Each row was made from one path, in order. Every step used is in the known rows, and no mark comes twice. Write each row's path.
(in the rows, 128 means zero)
Known rows
dide-gatun-fisip: [113 105  82 120  93 163 108 160 132 172 112 128  80 155 127 147 107 117
 175 132 158 147 169 165 116 183 116 142]
dide-gatun: [113 113  98 128  89 143 141 164 145 191  99 128  85 144 121 122  98 111
 179 144 122 146 159 158 132 186 114 129]
batol-vikuf-dide-gatun: [ 68 120  83 150 112 108 127 155 133 193  53 112  87 132 142 126  81 108
 172 190 126 144 180 139 173 168 111 141]
batol-gatun-fisip-vikuf-rosu-rolobag-luzol: [121 109 126 118 138 174  73  98  68 152 111  82  99  75 130 143 115 121
 148 104 188 137 171 158 148 131 185 169]
batol-vikuf-luzol: [ 86 107 133 172 100 115 158 133 135 190  64 127 106 131 172 108  97 129
 174 151 105  98 173 187 161 173 129 131]
nifet-rolobag: [ 83 128 136 133  82 135 153 133 146 185  88 147 105 135 128 120 113 123
 179 125 103 160 163 190 129 164 108 120]
rolobag-luzol-dorome-rosu-vikuf-dide-gatun: [123 127 114  88 132 164 127 164 133 160  49  65 126 122  75 120 104 108
 173 108 126 124 179 141 140 120 127  89]
gatun-batol-vikuf: [ 52 134 124 161  96 126 135 118 116 171  47 143  92 137 176 110  84 132
 171 184 126 136 170 196 138 146 121 156]
rolobag-luzol-dorome-rosu-vikuf: [137 136 150  95  97 172 159 141 133 145  56  98 128 131 106 115 108 116
 165  91 112 110 161 176 105 116 133  80]
vikuf-rosu-rolobag: [129 110 138 135 120 159 144 105 138 171 104 122 105  97 149 116 101 117
 176 143 118 134 163 162 140 164 142 159]
rosu-vikuf: [114 141 114 128  81 146 148 139 141 166  76 139 112 155 129 100  98 131
 176 147 122 137 161 192 127 139  93 112]
rolobag-luzol-dorome-rosu-vikuf-dide: [116 129 133  95 121 154 136 132 135 146  53  77 134 122  99 118 105 120
 165 117 126 123 173 164 133  94 128  93]
dide-gatun-batol: [ 85 121 103 129 113 156 115 146 132 177  88 129  87 142 121 108 100 130
 185 159 134 152 168 176 134 167 119 149]
rolobag-rosu-vikuf: [116 132 119 112  75 133 152 143 124 151  72 134 116 136 115  93 119 130
 177 122 113 140 163 174 121 132  92  96]
dide-gatun-batol-vikuf: [ 61 131 104 151 106 133 125 150 116 182  44 132  90 135 141 114  85 123
 176 181 127 138 177 176 150 166 116 152]
vikuf-dide-gatun: [ 89 112  81 128 117 133 116 153 144 191  97 110  87 137 119 123  92 114
 179 168 137 157 172 143 154 166 111 143]
fisip-gatun-batol-vikuf-rosu-rolobag: [ 83 127 138 147 153 161 126  98 116 137  71 109 106  73 192  96  74 120
 169 188 122 143 171 171 154 169 135 185]
fisip-vikuf-batol-gatun-dide: [ 71 145 122 130 122 168  92 162 111 198  75 117  95 170 136 114 102 132
 137 117 157 137 174 154 134 105 122 168]
batol-vikuf: [ 78 128 116 164  79 114 158 135 132 182  56 144  92 144 176 118  88 118
 165 169 112 135 162 179 136 165 110 135]
vikuf-rosu-rolobag-luzol-dorome: [135 110 181 103 151 161 143  97 111 146  96  91 112  77 135 135 110 122
 160 105 119 108 148 148 123 149 167 125]
dorome-rosu-rolobag: [129 110 117 130  91 182 143 133 152 172  97 123 126 126 157 121 101  99
 172 134 119 152 159 158 100 137 125 145]
luzol-dorome: [102 119 155 115 105 149 165 130 127 172  79 131  87 157 140 135  92 139
 168 124 108 130 140 162 112 164 124 121]
luzol-dorome-rosu: [116 116 140 114  89 169 167 137 146 181  65 120  91 154 131 127  96 119
 172 113 105 129 156 164  98 155 140 122]
luzol-rolobag: [107 132 135 148  90 140 165 106 128 175  86 149 110 149 146 109 115 108
 172 136 123 164 135 178 114 140 116 135]
dorome-rosu-vikuf-luzol: [139 120 115 135  93 166 156 144 164 182  68 110 134 135 124  86 110 120
 185 108 107 101 184 201 140 137 120 108]
luzol-rolobag-rosu-vikuf: [122 150 142 117  85 134 162 118 114 149  65 139 140 141 115  85 130 110
 175 108 109 157 145 181 116 108  97  95]
gatun-fisip-vikuf-rosu-rolobag: [132 111 115 136 143 169  97  87 104 161  99 117 104  97 161 146 104 129
 157 125 174 147 185 179 133 152 163 174]
batol-vikuf-dide: [ 60 122 100 162 105 104 135 126 131 182  52 122  96 136 165 117  81 118
 168 194 126 141 173 160 162 143 109 145]
fisip-vikuf-rosu: [115 123 117 158 122 129 138  95 124 189  71 130  78 103 135 108  99 137
 160 137 138 140 185 189 152 172 152 157]
vikuf-batol: [102 120 124 156 100 142 158 151 144 187  86 133  96 163 159 111  99 122
 162 132 120 135 156 167 110 128 115 136]
nifet-futemo: [ 92 125  94 180  86 143 161 109 129 172 118 125 102 124 113 129 110 123
 183 159 115 146 163 162 116 189 107 165]
vikuf-luzol-rolobag-rosu: [112 111 157 136 109 121 166 105 115 168  94 122 131 116 141  87 149 114
 178  82 106 133 148 177 127 138 134 112]

Which path is each row?
[ 77 152 110 108 140 144 105 125 101 146  41 111 144 124  89  84 125 121
 186 139 136 173 172 168 156  92 104 122]
luzol-rolobag-rosu-vikuf-dide-gatun-batol
[ 65 114  81 128 118 148  72 119  88 178  88 106  75 141 135 144  98 145
 154 149 190 160 180 158 163 127 145 175]
batol-gatun-fisip-vikuf-dide
[ 96 146 152  95 120 153 129 135 139 155  41  86 147 111  84 122 118 121
 171  87 111 131 181 177 141 101 119  77]
nifet-rolobag-luzol-dorome-rosu-vikuf-dide
[113 118 182 121 145 137 146 103  97 149  53  96 116  77 155 139  97 115
 156 127 111  96 156 153 147 147 163 126]
batol-vikuf-rosu-rolobag-luzol-dorome
[ 85 127 190 124 162 152 125  84  80 134  45  94 120  71 162 125  95 133
 160 134 124  99 164 173 144 130 170 150]
gatun-batol-vikuf-rosu-rolobag-luzol-dorome
[120 109 138 122 109 151 135 118 122 138 126 114 129  97 164 131 113 107
 163 130 137 147 142 158 108 131 123 128]
rosu-rolobag-luzol
[ 63 120  91 132 135 145  95 136 133 175  85 113  90 130 125 115  94 134
 185 181 146 159 181 162 159 145 117 160]
vikuf-dide-gatun-batol
[117 136 101  89 125 173 133 171 149 181  31  87 112 148  78 122  86 121
 178 128 117 133 184 144 145 131 116 105]
luzol-dorome-rosu-vikuf-dide-gatun
[ 95 102  68 120 118 148  87 150 134 172 111 108  82 148 125 150 100 120
 176 162 171 154 180 152 141 161 118 148]
vikuf-dide-gatun-fisip
[123 114 151 112 101 162 156 135 135 161  88  99 102 122 122 131 108 111
 161  92 115 122 151 160  95 142 152 106]
rolobag-luzol-dorome-rosu
[ 83 125 146 115  76 118 151 138 130 171  89 138 107 119 119 118 134 121
 181  94 100 159 166 173 122 156 109 103]
nifet-rolobag-rosu
[103 148 147 113  93 153 162 160  90 174  37 116 127 160 101  80 135 112
 164  83 109 147 137 146 130  65 120 112]
luzol-rolobag-rosu-vikuf-batol-gatun
[ 95 150 140 107  73 126 151 145 133 157  61 141 131 126  94 102 131 130
 181  91  99 150 174 192 130 136  86  80]
nifet-rolobag-rosu-vikuf
[ 86 154 134  83  91 169 104 194 118 165  65 107 114 175 104  91 121 132
 157 100 129 118 172 143 130  85  97 120]
rolobag-rosu-vikuf-batol-gatun-dide
[115 106 166 132 126 165 164 133 129 182  40 103 141 119 172 129  91 118
 167 102  88  89 168 157 132 142 152 127]
batol-vikuf-luzol-dorome-rosu-rolobag
[109 120 139 158 112 139 148 110 125 176  59 124 107  99 175 118  86 111
 168 167 110 121 172 164 153 166 139 159]
batol-vikuf-rosu-rolobag
[ 86 124 148 131  90 124 142 124 131 161 110 123 120 104 120 124 127 112
 174 102 120 151 157 191 120 150 120 103]
nifet-rolobag-luzol
[109 127  68 110 118 156  84 161 135 161  83 106 104 153 106 136  98 132
 178 156 167 146 191 167 152 137  97 127]
rosu-vikuf-dide-gatun-fisip
[ 77 128 115 133 118 163 129 120 131 139 115 128  89 119 173  93  87 132
 178 176 134 166 153 187 115 170 108 161]
fisip-gatun-batol
[129 134 105 128  71 165 158 149 164 170  61 129 115 149 120  96  98 113
 177 135 119 137 175 190 116 129 110 112]
dorome-rosu-vikuf
[ 73 128 136 166 136 135 136 125 108 187  41 123 126 124 147  94 109 113
 180 140 115 120 167 193 170 152 138 145]
dide-gatun-batol-vikuf-luzol-rolobag
[104 132 188  81 118 133 166 141 123 160  48 114 145 122  94 106 137 156
 185  47  77 100 170 190 143 140 119  62]
nifet-rolobag-rosu-vikuf-luzol-dorome
[ 82 113  83 144 132 134  86 103 115 165  98 121  96 133 160 148  98 139
 153 154 190 165 186 178 141 132 131 165]
gatun-fisip-vikuf-dide
[115 110 133 137 133 130 126  90  85 155  92 120 132 112 147 115 153 129
 160  69 160 144 169 190 121 124 156 130]
gatun-fisip-vikuf-luzol-rolobag-rosu
[129 111 150 107 112 193 158 133 136 168  71 114 117 141 152 137  93 116
 170 106 106 138 148 147  91 135 134 130]
luzol-dorome-rosu-rolobag
[ 76 133 125  98  77 174  94 157 127 184 110 123  82 166 120 117 101 132
 166 147 135 131 160 157 137 155 105 154]
batol-gatun-dide
[136 106 146 131 126 150 130  97 121 147 122  98 117  67 143 119 114 106
 164 122 130 126 158 161 133 151 156 137]
vikuf-rosu-rolobag-luzol
[115 113 116 120 130 182  82 104  81 172  94 106  85 107 139 144  99 134
 154 124 174 140 174 159 153 145 172 184]
batol-gatun-fisip-vikuf-rosu-rolobag
[116 148 167  90  95 166 156 142 138 158  44 105 146 120  84 123 122 116
 172  59  98 126 168 191 112 116 125  70]
nifet-rolobag-luzol-dorome-rosu-vikuf
[101 118 104 130 112 158  95 109  94 189  87 113  54 123 120 130 104 137
 159 130 173 136 180 178 159 166 178 177]
batol-gatun-fisip-vikuf-rosu
[ 95 126 134 141 151 148 100 115  96 153  60  92 122  60 140 115  99 100
 170 150 135 115 180 163 165 157 157 156]
dide-gatun-batol-vikuf-rosu-rolobag-luzol
[ 83 127 114 153 111 149 133 158  99 207  61 119  81 155 140 110  97 133
 147 121 140 147 158 150 139 110 144 160]
fisip-vikuf-batol-gatun
